Each row comes from the steps of one path. Every step used is in the known rows, and no mark comes twice. Write the path behind each row, first mark first.
Known rows:
kile fogo zapu lugit: [-1.066 -3.096  1.225  0.570 -1.016 -0.494 -1.743 -3.123 -1.286  0.170
 -1.435 -1.705 -0.417 -0.192  0.356  0.392  2.864 -2.690 -0.782 -2.457
  1.307 -1.200  3.226]
gigile lugit zapu fogo sugeb: [ 0.484 -0.138  1.886 -0.464 -3.199 -1.954  4.759 -2.497 -2.237 -1.166
  1.044 -1.166  0.698  1.156 -4.493  1.719 -1.129 -2.003  2.192  0.924
 -1.520 -1.842 -1.880]
fogo kile vidus sugeb: [ 2.696  0.685 -1.612 -7.117 -0.129  2.087 -1.228  1.109  5.182  0.148
 -0.855  1.784 -3.310 -1.641  1.294 -1.662  1.890  1.223  1.146 -1.414
  0.411  3.186  2.902]
sugeb fogo: [ 0.557 -1.434  0.370  0.639  0.561 -1.405  1.577  4.167  2.047  1.086
  0.271  0.342 -2.835 -1.574 -2.191  2.207  3.598  1.330  0.743 -2.981
 -2.526  0.698  1.015]
sugeb vidus: [ 0.659 -3.534  1.682 -0.470  1.222 -1.129  0.916  6.457  4.989  0.726
 -0.464  0.328 -3.399 -2.880 -1.739  2.278  1.102  2.609  1.011 -1.960
 -4.535 -0.781 -0.393]
gigile vidus: [ 2.946 -1.253 -1.431  0.249 -0.814 -0.097  1.442  4.068  4.562 -0.745
  0.488 -0.729 -0.647 -2.432  0.147  0.325  0.497  0.451  1.251 -2.922
 -6.189 -3.685  2.425]
fogo kile: [ 0.431 -0.199  0.161 -4.072 -1.376  1.764  1.837  1.275  2.027  0.339
  1.092  1.757 -3.345 -2.305 -3.193  1.529  1.861 -0.837  0.793 -0.663
  0.268  0.747  2.467]
fogo sugeb: [ 0.469 -1.159 -0.496 -1.511 -1.922  0.724  4.521  3.676  1.126  1.628
  1.592  0.620 -2.148 -1.963 -1.374 -0.075  2.486  0.425  1.917 -0.124
 -1.584  0.939 -0.541]
gigile vidus kile fogo: [ 3.271 -1.545 -1.766  0.339  0.278 -0.868 -2.673  6.506  5.348  0.355
 -2.534 -1.250  2.680 -2.739  4.572  0.041  1.812 -0.291  0.865 -5.251
 -8.224  0.290  6.289]
kile vidus gigile lugit: [ 1.739 -0.315 -0.207 -1.566 -0.162  2.706 -2.182  3.776  3.772 -2.869
 -1.774 -0.579  1.383 -2.404  0.733 -1.701 -0.597 -0.320  0.809 -5.179
 -8.797 -3.720  0.905]
kile vidus sugeb fogo zapu lugit: [ 1.433 -2.949 -0.219 -1.569  0.664 -1.320 -3.304 -3.331  0.840  0.435
 -0.774 -0.026 -3.529  1.354  2.730 -1.146  3.583  1.048 -0.055 -2.033
  1.335  1.251  1.315]
gigile lugit zapu fogo: [ 1.700 -0.248  2.483 -0.045 -2.149 -2.339  3.021 -2.799  0.317 -2.220
  0.134 -2.308  1.597  1.275 -4.851  2.034 -2.146 -3.240  1.380 -1.361
 -1.291 -4.058 -0.015]
zapu fogo kile: [-0.687 -0.151  2.511 -1.916 -0.840  0.656  2.293 -0.455  0.871  0.801
  0.924  1.779 -1.987 -2.064 -4.730  2.309  3.000 -2.488 -1.088  1.617
  1.468  1.441  2.859]
vidus kile fogo sugeb: [ 0.915 -1.360 -0.811 -1.607 -0.913 -0.022  0.371  6.045  1.815  2.804
 -1.576  0.131  1.458 -2.380  2.907 -0.189  3.827 -0.234  1.606 -2.455
 -3.668  4.960  3.271]
zapu fogo kile vidus sugeb: [ 1.716  0.744  0.681 -5.049  0.089  0.900 -0.659 -0.845  4.030  0.664
 -0.808  1.801 -2.116 -1.212 -0.202 -0.734  2.775 -0.452 -0.727  1.011
  1.715  3.877  3.541]
gigile vidus kile fogo sugeb: [ 2.107 -1.377 -2.499 -0.315 -0.910 -0.623 -0.961  6.948  2.488  1.328
 -1.605 -0.209  1.959 -2.659  5.167 -0.212  3.084  0.942  1.716 -2.966
 -8.332  2.491  4.311]
gigile vidus sugeb fogo zapu: [ 2.340 -1.581 -2.678 -0.275 -1.530 -1.133 -3.328  0.574  1.503 -0.452
  1.618  0.885 -2.836 -1.710  4.284 -1.413  3.587  3.045  2.490 -3.195
 -2.250  0.431  1.139]
lugit zapu fogo kile vidus gigile: [ 2.797  1.915  1.363 -2.856  0.832  1.558 -1.459 -2.660  1.167 -2.042
 -1.734 -0.599  0.033 -0.983 -2.337 -0.051 -1.899 -3.823 -1.022  1.766
 -0.772  1.453  3.310]
lugit zapu fogo sugeb vidus: [ 0.964 -2.281  3.137  0.327  0.277 -3.430  4.057  1.259 -0.124  0.975
  0.148 -0.582 -2.596 -0.341 -3.509  3.169 -0.433  0.907  1.369  3.257
 -1.606  1.400 -2.169]
kile vidus gigile lugit zapu fogo: [ 3.001  0.896  1.772 -0.287 -0.085  0.016 -1.188 -1.281  1.657 -3.621
 -2.340 -2.516  3.084  0.131 -1.519 -0.609 -3.326 -3.128  0.256 -1.988
 -5.700 -3.643  1.037]
sugeb fogo zapu lugit: [-0.868 -3.724  1.629  1.518 -0.452 -1.492 -0.261 -2.728 -2.273  0.648
  1.249  0.053 -3.266  0.684 -1.734  1.962  3.463 -0.920 -0.540 -1.474
  1.111 -1.073  0.721]
fogo kile vidus: [ 0.547 -0.416 -1.280 -4.986  0.208  1.545 -0.479  1.314  3.373 -0.109
 -0.471  1.215 -4.506 -2.058 -2.171  1.555  3.104 -0.100  0.599 -1.263
 -1.889  0.491  2.910]
sugeb vidus kile fogo zapu: [-0.221 -4.899  0.373 -0.523  0.712 -1.220 -5.870  4.755  2.534  1.540
 -1.720  0.193 -1.218 -3.442  3.385  1.733  4.644  1.116  1.707 -3.817
 -4.287  2.961  2.576]

Which path is each row?
[ 1.246 -1.715 -0.898 -1.664 -1.470 -0.633 -2.042  0.027  0.573  1.024
  1.636  1.280 -3.486 -1.519  2.012 -1.434  4.135  1.930  2.320 -2.641
  2.308  3.001  0.138] => vidus sugeb fogo zapu
[-1.024 -1.633  1.129  0.337  1.573  1.026 -1.673  8.252  1.552  0.710
 -3.410  0.698 -0.103 -4.650  3.494 -0.320  1.387  3.265  0.417 -1.607
 -7.639  3.769  0.134] => kile fogo sugeb vidus gigile
[ 2.932 -0.421 -0.502 -1.374  1.164  2.788 -1.416  4.725  5.069 -0.862
 -1.856 -0.723  0.367 -3.045  1.201 -2.134  0.151 -0.738 -0.178 -3.160
 -5.648 -0.777  2.316] => kile vidus gigile
[ 1.542  0.822 -0.757 -4.263  0.673  4.136 -2.291  2.736  3.398 -1.235
 -1.412  1.549 -1.662 -3.417  0.002 -1.137  0.845 -0.860 -0.366 -1.293
 -3.816  1.181  3.282] => fogo kile vidus gigile
[ 2.494 -4.346  1.756 -1.099  1.416 -1.040 -0.238  8.241  6.423  1.933
 -0.688  0.941 -1.132 -2.800  0.585  1.846  1.025  1.701  1.057 -2.510
 -5.929  1.413  1.317] => sugeb vidus kile
[ 1.554  1.205  2.465  0.274 -2.714  0.490  2.885 -1.264 -2.259 -2.239
  0.229 -0.711  3.477 -0.255 -2.035 -1.110 -3.487 -2.687  1.271  0.877
 -3.705 -1.246 -1.406] => vidus gigile lugit zapu fogo sugeb
[ 2.303 -2.736 -0.468  0.753 -0.950 -1.668 -2.375 -2.786  0.360 -0.534
  0.767  0.268 -1.812  0.700  3.858 -1.422  1.551  1.603  0.311 -2.045
 -1.267 -0.993  1.749] => gigile vidus sugeb fogo zapu lugit
[ 1.983 -1.572 -0.042 -0.994  0.158 -0.389 -1.476  5.881  4.566  1.772
 -2.497 -0.858  2.486 -2.423  2.509  0.094  2.561 -1.222  0.590 -4.671
 -3.771  2.896  5.285] => vidus kile fogo
[ 3.724  0.947  0.609 -1.288 -2.031  1.452  0.576  0.366  1.518 -3.870
 -0.595 -1.825  3.089 -0.635 -1.016 -1.674 -5.712 -2.159  2.270 -3.721
 -4.809 -4.014  0.058] => vidus gigile lugit zapu
[ 3.722 -0.364 -1.831 -0.134  0.175 -1.674 -0.518  4.398  4.548 -0.094
 -0.045  0.606 -1.166 -1.670  3.546 -1.032  1.370  3.796  1.574 -3.678
 -4.713  0.628  1.867] => gigile vidus sugeb fogo
[ 4.091  1.735  0.409 -5.794 -0.076 -0.575 -0.136 -4.230  2.774 -0.869
 -1.424 -0.353 -1.656  0.818 -1.100 -0.511 -0.822 -1.637  0.402  1.793
  3.465  3.130  2.976] => lugit zapu fogo kile vidus sugeb
[-0.387 -3.380  0.967 -1.076  0.093 -0.753  3.033  6.533  2.268  1.671
  0.409  1.495 -4.316 -2.808 -1.073  2.003  2.089  3.852  1.983  0.209
 -4.849  1.351 -2.298] => fogo sugeb vidus
[-0.407 -2.283  3.447 -0.130 -1.152 -3.455  3.023  0.236 -1.056 -1.093
 -0.154 -0.401 -1.461  0.499 -4.070  3.630 -1.109  1.150  2.599  1.083
 -4.755 -1.462 -3.722] => gigile lugit zapu fogo sugeb vidus
[ 1.429 -4.052  1.100 -1.658  0.316 -0.585  1.647  8.503  3.819  3.023
  0.156  1.970 -1.920 -2.742  1.282  1.437  2.154  2.664  2.149 -0.278
 -6.040  3.552 -0.391] => fogo sugeb vidus kile
[ 2.584 -3.035  3.204 -0.324  0.459 -3.275  2.399  3.246  1.646  1.957
 -0.287 -0.110 -0.172 -0.244 -1.064  2.539 -0.467 -0.165  1.369  2.702
 -2.914  3.709 -0.178] => lugit zapu fogo sugeb vidus kile
[ 1.729  0.997  2.141 -2.606 -1.230 -0.936  2.838 -3.700 -0.147 -0.590
  0.630 -0.138 -1.395  0.098 -5.657  2.638 -0.814 -3.594  0.243  2.323
  3.247  0.943  2.386] => lugit zapu fogo kile
[ 2.602  1.835 -0.732 -5.273 -0.972  2.522 -2.540 -1.477  1.077 -4.591
 -1.712 -0.129 -0.178 -0.524 -1.369 -0.398 -3.691 -1.693  2.051 -2.631
 -5.251 -2.287  1.604] => fogo kile vidus gigile lugit zapu
[ 2.936 -0.199  0.230 -2.201 -2.579 -1.079  2.506 -0.769  1.570 -2.760
  0.197 -2.148  0.356  0.793 -3.431  1.230 -3.267 -1.477  3.253 -3.726
 -2.915 -4.679 -0.530] => gigile lugit zapu
[ 1.500  2.121  2.967 -2.143 -2.153  1.566  0.334 -3.628 -1.108 -3.625
 -0.340  0.456  2.309 -0.521 -3.653  0.335 -4.010 -4.021  0.399  0.175
 -2.054 -1.407  1.483] => vidus gigile lugit zapu fogo kile
[ 0.323 -3.391  1.536 -0.061 -1.909  0.358  1.086 -3.880 -0.129  0.244
  1.428 -0.710 -1.738  0.164 -1.659  0.266  1.288 -3.091 -0.465 -0.753
  2.242 -2.874  1.297] => fogo zapu lugit
[ 1.241 -2.742  1.166 -0.604 -0.902 -1.168 -1.028 -3.349 -0.457  0.879
  0.743  0.689 -2.126  1.065  1.625 -1.240  2.377  0.291  0.050 -1.530
  3.433  1.355  0.814] => vidus sugeb fogo zapu lugit
[ 2.971 -0.226  2.369  0.296 -0.826 -2.159  3.702 -1.935  1.383 -0.234
  0.053 -2.402  0.552  0.377 -4.397  1.668 -1.385 -3.552  0.208  0.658
  1.673 -1.046  1.467] => lugit zapu fogo
[-0.617  0.910  1.914 -2.535 -0.279  2.802 -2.674  0.001  0.963 -2.515
 -1.437  1.743  0.557 -2.271 -1.812  0.246  1.220 -2.166 -1.084 -0.967
 -5.716 -0.999  2.606] => zapu fogo kile vidus gigile lugit
[-1.545 -3.314  3.461  1.063  0.492 -1.939  3.408  4.676  1.014  2.248
  0.323  1.361 -2.980 -2.406 -2.502  2.878  3.440  2.065  0.034  2.599
 -3.424  2.032 -1.743] => zapu fogo sugeb vidus
[ 2.766  1.706  0.562 -6.152 -1.484 -0.751 -0.891 -5.158  1.684 -2.692
 -1.292  0.059 -0.585  1.597 -1.643 -0.022 -1.386 -1.220  1.693 -0.276
  0.438  0.220  1.545] => gigile lugit zapu fogo kile vidus sugeb
[ 0.481  1.038  2.440 -3.085 -2.600 -0.998  2.095 -4.722 -1.257 -2.648
  0.683  0.129 -0.479  0.837 -6.142  2.957 -1.706 -3.129  1.383  0.351
  0.157 -2.109  1.026] => gigile lugit zapu fogo kile
[-0.829 -2.635 -0.519  0.475 -0.986 -1.055 -1.275  0.385 -1.128  0.794
  2.119  0.712 -4.423 -1.743 -1.591  1.777  5.528  0.600  1.712 -2.634
 -0.007  0.570  0.191] => sugeb fogo zapu
